Known rows, with every way that one mark hangs from another
[Y [M [L F Q]]]: [-2.29 -0.28 -2.72  1.10  2.36 -3.58 -2.13 -1.21 -2.30  0.48  0.99  1.78
 -0.78  0.40 -1.88 -0.90  2.17  2.42 -0.77 -1.83 -2.79  1.49  4.63]
[M [L Q]]: [-1.74  1.14 -1.45 -0.28  3.55  0.19 -1.11 -0.07 -0.01  0.24 -1.54  0.94
  0.29  0.35 -1.61 -0.01  2.70  0.82 -0.61  0.85  0.22  3.37  3.35]
[K [F [L Q] R]]: [-0.18 -1.86 -0.81  1.80 -1.06  2.18  1.23 -5.89 -0.84 -3.02  2.83 -0.78
 -0.68 -0.98  5.43  1.35 -1.24 -3.82  2.49  2.38  1.03 -0.63 -1.67]
[B [Q [L F J]]]: [-0.73 -3.42  0.36 -0.22 -1.83  0.39  1.16  1.64  1.49 -1.42 -1.87  0.05
  1.85  0.87 -4.48 -0.16 -0.51  3.54 -1.07 -0.97 -3.22  0.98  3.35]
[F L]: [ 1.07 -2.25  1.16  1.88 -1.02 -0.96  3.15 -0.31  0.37 -2.59  1.18 -3.36
  0.52  0.21  0.40  0.58 -0.65 -0.33  2.07  2.87  0.14  0.97 -0.58]
[L [F R] J [Q B]]: [-0.32  2.29  0.62 -0.46 -0.77  1.78 -2.34  0.79 -1.26  2.10 -1.17  2.32
 -1.29 -0.99 -0.57 -1.39  0.35 -2.02 -0.31 -2.39  0.68 -4.30 -0.70]
[Y [M L]]: [-0.53  0.54 -4.11  0.07  1.94 -4.36  0.92  0.64  1.98  1.26  0.28 -1.95
  1.40  2.85 -0.99 -0.82  0.03  3.11 -2.80  0.86 -1.93  3.50  1.81]
[R F]: [-2.82 -0.61  0.40 -0.46 -1.39 -2.03 -0.26 -1.93  0.86  0.89 -0.27  0.13
  3.10  1.23  0.87 -0.25 -0.22  2.25  0.48  3.09  0.38  2.04 -0.82]
[Y [M [L F J [Q B]]]]: [-1.21  1.21 -3.57 -1.70  1.90 -3.67 -0.16  3.06 -1.94  2.65 -0.76  2.88
 -2.47  1.10 -4.67 -2.78  1.33  3.55 -2.60 -5.36 -2.59 -0.47  4.16]
[M [L [Q B]]]: [-1.95  2.19 -1.32 -0.97  2.97  1.20  0.03  0.76 -0.72  1.13 -1.01  1.40
 -1.90  0.66 -2.72 -2.53  1.53  0.37 -2.69 -1.14  0.06  2.46  3.55]
[R [F [L J [Q B]]]]: [-0.64 -0.27  0.07 -2.32 -1.98 -1.33  2.27  1.35 -2.93 -1.56 -0.37  1.27
 -1.47  0.86  0.58 -0.48 -0.49  1.17  1.18 -1.44  1.31 -1.38 -0.64]
[J L]: [ 3.72 -0.31  1.52 -0.14  1.50 -2.55  0.34  1.15  0.60 -0.62  2.50 -1.80
  0.77  0.08  0.74  2.18 -0.59  2.30 -0.27  3.09  0.21  3.40 -1.37]
[B Q]: [ 1.51 -1.88 -0.56  0.44 -0.67 -1.28  1.53 -0.77  0.81 -2.15  0.78 -1.29
  0.60  1.71 -2.44 -0.49  0.72  1.24 -2.67  1.53 -2.49  2.81  2.55]
[E [M [L J Q]]]: [ 2.11  1.24 -0.77 -2.81  5.22 -1.60 -0.57  3.07  1.64  2.11 -3.47 -0.75
  0.52  0.90 -3.91  1.40  3.52  0.88  0.70 -1.23  1.55  3.60 -0.15]
[M L]: [-2.07 -0.04 -1.23 -0.97  2.26 -0.22 -0.13  1.20  3.30  0.73 -1.81 -1.39
  2.22  0.85 -2.13 -0.19  0.87  0.64 -0.85  1.62 -0.60  2.61  1.45]
[K [F [L J [Q B]] R]]: [ 1.30 -0.86 -1.55 -1.05 -1.54  1.73  2.37 -1.72 -0.41 -0.99  1.53 -0.30
 -2.62 -0.40  3.35 -0.46 -2.28 -3.19  0.42 -0.88  0.78 -3.32 -2.54]
[M [L J Q]]: [-0.51  1.85 -2.25 -3.32  4.57 -0.24 -0.68  3.35  1.32  2.05 -3.99  0.85
  0.79  0.76 -2.40  0.94  3.42  1.29  0.40 -0.49  0.50  1.57  2.82]
[J [L F [Q B]]]: [ 1.72 -0.22  2.81  0.68  0.39 -0.70 -1.02  0.17 -4.92 -0.16  4.08  2.89
 -3.45 -1.20 -0.98 -0.95 -0.31  1.98 -0.93 -1.83 -0.83  0.74  1.89]
[Q B [L F J]]: [-2.47 -0.53  1.56 -0.29 -1.85  0.73  0.65  2.51  1.38  1.81 -1.71  1.19
  0.73  0.25 -3.21 -2.88 -2.07  3.33 -1.49 -2.01 -2.07 -0.50  0.98]
[B [Q [L [F R] J]]]: [-1.19 -1.85 -0.04  0.01 -3.03  2.02 -0.57  0.69  2.36 -0.95 -1.84 -0.01
  2.51  1.06 -1.96  1.09 -1.62  0.00 -1.89 -0.84 -1.67 -1.11  0.20]
[K [F [L J Q]]]: [ 1.38 -3.33 -0.75 -1.24  1.03 -0.29  3.23 -2.12 -0.49 -1.72  0.57 -0.05
 -1.37 -0.58  1.48  1.16  0.22  0.50  3.80  1.64 -1.19 -0.52  0.49]
[Q B L]: [-1.56  0.45  1.06  1.22 -1.41  1.92  2.14 -0.11  1.63 -0.18 -0.44 -0.26
  0.13  1.87 -0.60 -2.88 -2.46  2.22 -3.91  0.60 -1.12  3.57  1.13]
[K F]: [-0.96 -2.31 -0.70  0.13 -0.12 -0.97  1.65 -3.65  2.61  0.74  1.23 -0.39
  0.83  0.41  1.09 -1.58 -1.11  1.13  0.25  4.03 -2.12  1.58  0.33]

Rows
[ 0.82  0.83  0.42  2.24 -2.16  2.07  1.15 -1.57 -1.97 -2.89  1.55 -1.43
 -2.61 -0.51  3.02 -0.38 -1.00 -4.09 -0.72 -0.46  2.14 -1.29 -1.92] => [F [L [Q B]] R]
[-0.52  0.18  0.78 -0.70 -1.08 -0.60 -2.04  0.63  2.32  2.66 -1.58 -0.60
  2.87 -0.81  0.03  0.67 -0.01 -1.99  1.84  0.25  0.41 -3.79 -2.06] => [L [F R] J]
[ 2.51 -0.20 -0.28 -0.56 -1.20  0.16  1.96  1.87  2.71 -1.18 -0.98 -4.23
  1.92  0.11  2.50  2.71 -1.58 -2.69  2.46  1.61  1.79 -2.36 -4.25] => [F [L J] R]
[ 1.61  1.54  2.58  0.92 -0.95  1.19 -2.90 -0.94 -3.50  0.01  3.80  2.10
 -2.54 -2.09  1.54 -0.13 -1.53 -1.11 -1.62 -2.26  1.67 -1.90 -0.99] => [J [L [F R] [Q B]]]
[-0.60  1.50 -3.91 -0.87  1.70 -1.96 -2.53  1.15 -0.43  2.31 -1.02  1.62
  0.41  0.14 -0.39  0.49  1.60  0.07 -0.53 -2.74 -0.57 -1.93  0.87] => [Y [M [L [F R] J Q]]]
[-3.85  0.26  2.11  2.76 -3.54  3.24 -1.00 -1.53  1.31  0.60  0.05  0.42
  0.97  0.14  0.64 -2.66 -3.42 -1.27 -2.97 -0.75 -0.23 -1.27 -1.04] => [Q B [L [F R]]]
[ 2.47  0.17  0.38 -0.81  0.22 -0.13  3.35  2.63 -1.65 -1.11 -0.21 -1.14
 -3.12  0.50 -1.61 -0.33  0.51 -0.05  0.70 -1.73 -0.14 -0.44  0.09] => [F [L J [Q B]]]
[-2.06  1.77  1.58  2.25 -1.66  2.66 -2.62 -2.97 -2.21  1.05  1.20  2.30
 -1.09 -1.37  0.96 -2.29  0.21 -2.90 -1.17 -1.15  0.45 -2.73 -0.09] => [L [F R] [Q B]]
[ 1.28  0.69 -4.96 -2.79  3.06 -5.23  1.46  3.85  3.43  2.23 -1.95 -2.16
  1.52  3.06 -2.30  0.01  0.55  3.79 -2.12 -0.41 -2.45  1.81  1.45] => [Y [M [L J]]]
[ 2.04 -0.87  2.84  0.67  1.32 -1.18 -2.17 -0.74 -3.99 -0.56  3.22  2.22
 -1.14 -2.23  0.00  1.79  1.56  2.25  2.31  0.58 -0.48  1.44  1.64] => [J [L F Q]]
[-0.66 -1.94 -0.27 -2.21 -2.21 -2.57  2.47  1.76  1.15 -0.65 -0.79 -1.81
  2.74  1.13  1.56  2.08 -1.58  1.30  3.40  1.42  0.99 -0.71 -2.49] => [R [F [L J]]]
[ 2.38  1.37 -0.38 -0.74 -0.68  1.64  1.61  1.56 -0.53 -1.45 -0.27 -1.42
 -2.42  0.21  1.61  0.32 -1.13 -3.11 -0.09 -1.60  1.79 -2.46 -2.64] => [F [L J [Q B]] R]
[-0.03  0.19  0.90 -0.76  1.20 -0.72 -1.51  0.58 -1.43  1.87 -2.11  2.23
 -0.23 -1.22 -2.30  0.34  3.15  1.52  2.94  0.16 -1.38 -1.36  2.22] => [L F J Q]
[-2.73 -0.23  0.94  0.32 -1.50  1.96 -1.68  0.83  3.56  1.34 -2.66 -0.07
  3.48  0.04  0.72  0.73 -1.43  0.21  0.69  0.32  0.14 -1.60 -1.83] => [Q [L [F R] J]]
[ 3.63  1.91  1.25 -0.31  1.84 -0.67  0.89  0.92 -3.10 -0.47  3.23  1.19
 -3.13 -0.27 -0.11 -0.28 -0.24  2.43 -2.67 -0.47  0.26  3.15  0.52] => [J [L [Q B]]]
[-0.92  1.44  0.50 -0.31  0.32  1.43 -3.00 -0.36 -0.50  2.02 -1.68  1.72
  0.92 -1.44  0.49  1.07  2.01 -1.68  2.17 -0.50  0.87 -3.35 -0.93] => [L [F R] J Q]
[ 0.86 -1.43 -1.59 -0.90 -0.36  1.75  1.88 -2.42  0.55 -1.69  0.46 -0.71
 -0.22 -0.92  4.19  1.87 -0.84 -3.22  3.03  1.31  1.25 -2.36 -2.63] => [K [F [L J Q] R]]
[-1.79  1.23  1.34  2.06 -0.52  1.89 -3.67 -4.01 -1.66  0.67  0.26  1.88
  0.24 -1.97  2.08  0.45  1.50 -2.51  1.47  1.05  0.82 -1.64  0.14] => [L [F R] Q]
[ 2.20  0.98 -0.58 -0.51  0.04  0.98  0.54  0.39 -0.07 -1.83 -0.99 -2.17
 -0.14 -0.62  2.69  3.05  0.38 -2.78  3.08  0.79  2.14 -1.94 -2.78] => [F [L J Q] R]
[-1.78 -0.37  1.72  1.52 -0.09  0.38 -3.01 -0.73  3.08  1.51 -0.75 -2.04
  3.45 -1.02 -1.61  0.07  0.51 -3.38  0.60 -0.93  2.45 -0.13 -2.22] => [E [M [L [F R]]]]
[ 1.46  1.10  2.64  1.44  0.32  0.96 -3.62 -1.97 -3.10 -0.79  3.38  1.53
 -0.48 -2.51  2.67  2.74  0.13 -1.47  1.28  0.26  1.48 -0.99 -1.26] => [J [L [F R] Q]]
[-0.57  1.24  0.13 -0.96 -0.04  0.65  2.17  3.25  3.09  1.37 -2.91 -0.84
  0.42  2.26 -1.58 -1.95 -1.65  3.40 -3.08 -0.28 -1.13  2.18  0.09] => [Q B [L J]]
[ 0.91  0.19  0.76  2.35 -0.47  1.98  0.10 -2.80 -0.88 -3.71  0.98 -2.06
 -0.42 -0.89  3.74  2.05  0.06 -3.88  1.86  2.09  2.09 -0.19 -1.99] => [F [L Q] R]
[ 2.13 -0.48  2.58  1.09 -1.20 -0.21 -2.18 -0.58  0.19 -0.15  3.39 -0.89
  1.49 -1.70  2.25  2.05 -1.42 -1.28  1.03  1.03  1.10 -1.17 -2.78] => [J [L [F R]]]
[ 1.15 -0.59  0.72  1.55 -0.86  0.45  2.89 -0.93 -2.78 -2.80  1.81 -0.40
 -3.13  0.32  0.07 -1.50 -0.17 -0.72 -0.31 -0.31 -0.03  1.02  1.13] => [F [L [Q B]]]
